Each row was made from one small tree. Brackets hold a mark, then the marks that hang from it, in alphabetical order. Every link used is in the known rows. Write each row's tree.
Known rows
(muken (denu (ruvu (duro difa)))):   1 -20  -1  13  14   8 -28  -2  22  22  -4  27 -23   8  16  34  43  13  19  37 -24 -10   0 -20
(luvemar (zuzal (vufo (ruvu duro (kivaz likop) lavo vufa)))): -12  32  16 -13 -27 -14  -2  12 -23   3   6 -43  11 -32   2  35 -42  32  -8  29  16 -12   1  28
(difa (ruvu duro kivaz zuzal)):   4  -6  -5  13  -2 -23  25 -14  -6  31  -9   8 -11   3 -10  52   7  -8 -10  -6 -15 -29  10 -13
(ruvu (duro difa) (kivaz likop) lavo vufa (zuzal vufo)):  26  46 -16  27   8 -30  17 -10 -54  14  13   6   7  -9 -55  52 -27 -15   5 -12  30  -1 -47  33
(difa lifib (ruvu duro kivaz lavo vufa zuzal)):  28  43 -48  40  -1 -21  25 -24 -25  34 -15  22   6   8 -23  37   0  -3 -15   6 -18 -38  -3  20
(luvemar (zuzal vufo)): -39   6  37 -13 -21  22   5  33  -2  12  -3 -32  17   0  35  27 -41  48 -19  47   5  25  -4   5
(lifib luvemar (ruvu (kivaz likop) vufa)):  24 -18 -18 -20  -7   7 -10  -8   1 -16  14 -29  20 -26 -11  44 -49 -15  24   6  14  -7  26  35
(luvemar (zuzal (vufo ruvu))): -28  13  36 -18 -28  10  -3  31 -10  -1  -3 -39   6 -13  29  31 -39  45 -15  47  11   6   7  15
(vufo ruvu):   8   0   2   3 -14 -17  -8   6 -20  -2 -13 -16 -18 -15  24  53   1  10   3  42  23 -30  26  17
(muken denu): -12 -19  -2   0  26   7 -13   2  12  22 -22  12   4  11  30  41  26   8   8  67 -13   5   7  -3
(kivaz likop (ruvu duro lavo vufa zuzal)):  32   7 -47  -6  -2 -62 -40 -18 -30  -3  25 -18  13 -50 -35  50   1   4  -1 -18  35 -34 -43  33
(difa (lifib luvemar)):  -3   4 -28   2  -5  48   1  20  18  13 -19   2  29  42  41  45 -33  44   4  67  -5  17  18  38
(ruvu duro kivaz lavo):  18  53 -25  46  -7  -9  31 -14 -28  38 -21 -12 -16  -6 -22  60  -8 -14  18  -3  -4 -40   7  21
(ruvu duro kivaz vufa zuzal): -17  26 -35  51  13 -42  37 -24 -44  41   3  28  10   9 -41  52   0   0 -13  21  23  -4 -14   5
(vufo (ruvu duro kivaz lavo zuzal)):  21  47 -16  33  -8 -29  18  -8 -36   7 -13 -22 -30 -18 -30  66 -11  -7  12  -5  14 -48   8  32
(duro (difa (lifib luvemar (ruvu lavo vufa)))):  34 -17 -12  20   1  42 -16  37 -11 -10  -8   0  -8  18  20  39 -32  18  20  30   9  30  -3  23
(difa (ruvu (kivaz likop) lavo vufa)):  34   2 -26   8   3 -42  17 -35 -15  23  -4 -12  17 -37  -4  40   0 -39  -9 -13   3 -44   4  -1
(kivaz likop (ruvu (duro difa) lavo vufa zuzal)):  42  -4 -44  -2   2 -57 -46  -5 -33 -10  27 -15   3 -47 -37  52  -3   3   5 -24  39 -20 -49  28
(zuzal (vufo (ruvu kivaz lavo vufa))):   4  45  23 -11 -19  -2   2  -1 -34  -3 -16  -8   0  -8  15  35 -12  -3  -5  53  29 -33  14  35
(duro (difa (ruvu lavo))):  35 -35  12  20   7  12  -1  20  -8   8 -13  -4 -21  -3  25  47  -2  -8   6  -3   2   5  -7 -18
(difa (lifib (ruvu (kivaz likop) lavo vufa))):  22  31 -41  10 -16   0  -1  13 -23   4  -9  -4   5   6   3  23 -24  -2   4  33  -3  -5   4  42
(vufo (ruvu (kivaz likop) lavo vufa zuzal)):  26  34 -33  18   5 -52  15 -20 -39  -3   1 -27   3 -35 -29  54 -19 -24   0  -2  34 -35  -7  34

Which tree is each row?
 17  -9 -28   2 -14 -10 -44  23 -15  -2  -7   5 -23  -3   9  43  12  27   8  31  17 -20   0  15 : (kivaz (ruvu (duro (difa lifib))))
 18  21  12  -5 -18  32   1   1  -6 -18   6 -57  16 -37 -17  31 -76   0  17  -6   4 -10  15  40 : (lifib (luvemar (zuzal vufo)) (ruvu kivaz lavo vufa))
  4  33  42 -20 -27  15 -10  14 -23  -7 -17 -14  -9  -3  32  40 -11  14  -1  52  20 -26  11  33 : (zuzal (vufo (ruvu lavo)))
 38  15 -41  29  -6 -25 -40  -1 -37   2  -4   4 -14 -26 -11  39  14  12   6  16  29 -38 -17  23 : (kivaz (ruvu (duro (difa lifib)) lavo vufa))
 -5  18  -7  15  25   2  -2 -19  13  19  -6  18   1   6  -2  22  25 -11   2  26 -18 -12 -17  -9 : (muken (denu (ruvu kivaz lavo vufa (zuzal vufo))))
 -8  56   8  18   8  18  48   9 -18  14 -19 -18   7  23 -12  42 -40 -17  -8  -2   3   6 -27  22 : (ruvu kivaz lavo (zuzal vufo))
 32  -3  -6   6   8  44   9  30   7  -5 -18   0  -1  32  14  43 -39   6   7   9  -9  19  -5  17 : (duro (difa (lifib luvemar) (ruvu kivaz lavo (zuzal vufo))))
  5  10   2  17 -14 -26  -4   3 -30   6  -4  -5 -28 -10  -6  66   5  22   3  25  20 -29   9  20 : (vufo (ruvu duro zuzal))
 12  48  17 -17 -28 -17  -9  -6 -38   0  -6  -7  -2 -19   1  44  -9   2   3  46  28 -43  12  44 : (zuzal (vufo (ruvu duro (kivaz likop) lavo vufa)))
  6  36 -27  59  -4 -19  23 -32 -11  35  15  15 -14  -5 -31  32  13  -8  -3 -32  -3 -33 -27 -13 : (denu (ruvu duro kivaz lavo vufa zuzal))
 19 -23  -4  14  -6  32 -15  54 -15  -6 -11   9 -23  29  29  33 -17  18  12  40   3  38  -3  11 : (duro (difa (lifib ruvu)))
 15  10 -30  23  10 -28 -17  -8 -28   0  -1 -12   6 -25 -11  35   2  -1 -15  -1  32 -22 -35  11 : (kivaz (ruvu lavo vufa zuzal))
-11   7  10 -13 -14  28   0   2   9   1   0 -36  29 -10  12  52 -57  43   7  41  14  -4  25  32 : (lifib (luvemar (zuzal (vufo (ruvu duro kivaz vufa)))))
 34  37 -55  22  -3 -34  16 -25 -22  29  -4  14  16  -2 -27  40  -5  -6 -12  -1 -15 -37  -9  28 : (difa lifib (ruvu duro (kivaz likop) lavo vufa zuzal))
  6  15 -16  20  14   2  -9 -19  20  28 -11  13 -18   0  -1  34  34  -7  21  19 -32 -32   3 -10 : (muken (denu (ruvu duro kivaz lavo)))
 26  23  -5   5  -5 -39  16 -34 -26  24   4   3   8 -25 -28  45  -1 -22 -12 -17   1 -43 -13  10 : (difa (ruvu duro (kivaz likop) lavo vufa (zuzal vufo)))
 39  11 -27  16  -6 -50  10 -43 -23  32  -1  -3   4 -41 -20  49  11 -29  -1 -15  -1 -60   8   4 : (difa (ruvu duro (kivaz likop) lavo vufa))
-10  -1  35  14  -6  20  -1  32 -27  14   1  24 -20  34  -1  55  -7  38  -1  30  13  30 -30   7 : (ruvu (duro difa) (zuzal vufo))
-23  20  22 -26 -31  -6  -3  25 -11   0   4 -42   8 -20  11  37 -43  39  -7  37  11  -4   9  24 : (luvemar (zuzal (vufo (ruvu duro (kivaz likop)))))
 12  22 -33  -3 -18   7   4 -15   5  20  -9   6  30   5   1  35 -30  31  -8  43 -17 -33  35  32 : (difa (lifib (luvemar (zuzal vufo))) (ruvu duro kivaz vufa))
-10 -10 -10  22  21  -9 -19 -21  12  29   4  35  -7   4   0  31  46  13   3  36 -17 -11 -14 -19 : (muken (denu (ruvu duro vufa zuzal)))
 30  18 -15   0 -19  13 -43  22 -10 -12  -6 -24 -14 -17  -1  43 -20  33  14  10  12 -27  -8  34 : (kivaz (ruvu (duro (difa (lifib (luvemar (zuzal vufo))))) lavo))
 34 -18  -7  15  -2  51 -15  45  -3 -12 -11  -6 -14  24  25  42 -36  19  24  26   1  32   0  24 : (duro (difa (lifib luvemar (ruvu lavo))))
-16  33 -18   0  -2 -43  18 -18 -41  24  17  21  26   3 -39  47 -14   3 -13  28  29  -2 -22  28 : (ruvu duro (kivaz likop) vufa (zuzal vufo))
  2   3  -7  21   1 -36   1  -7 -37   1  -1  -2  -4 -17   0  50   2   9 -12  35  38 -18   0  15 : (vufo (ruvu vufa zuzal))
 22  34 -48  26  12 -42  27 -31 -33  23  -1 -19  32 -30 -20  42 -20 -38   1   0  26 -21 -13  24 : (ruvu (kivaz likop) lavo vufa)
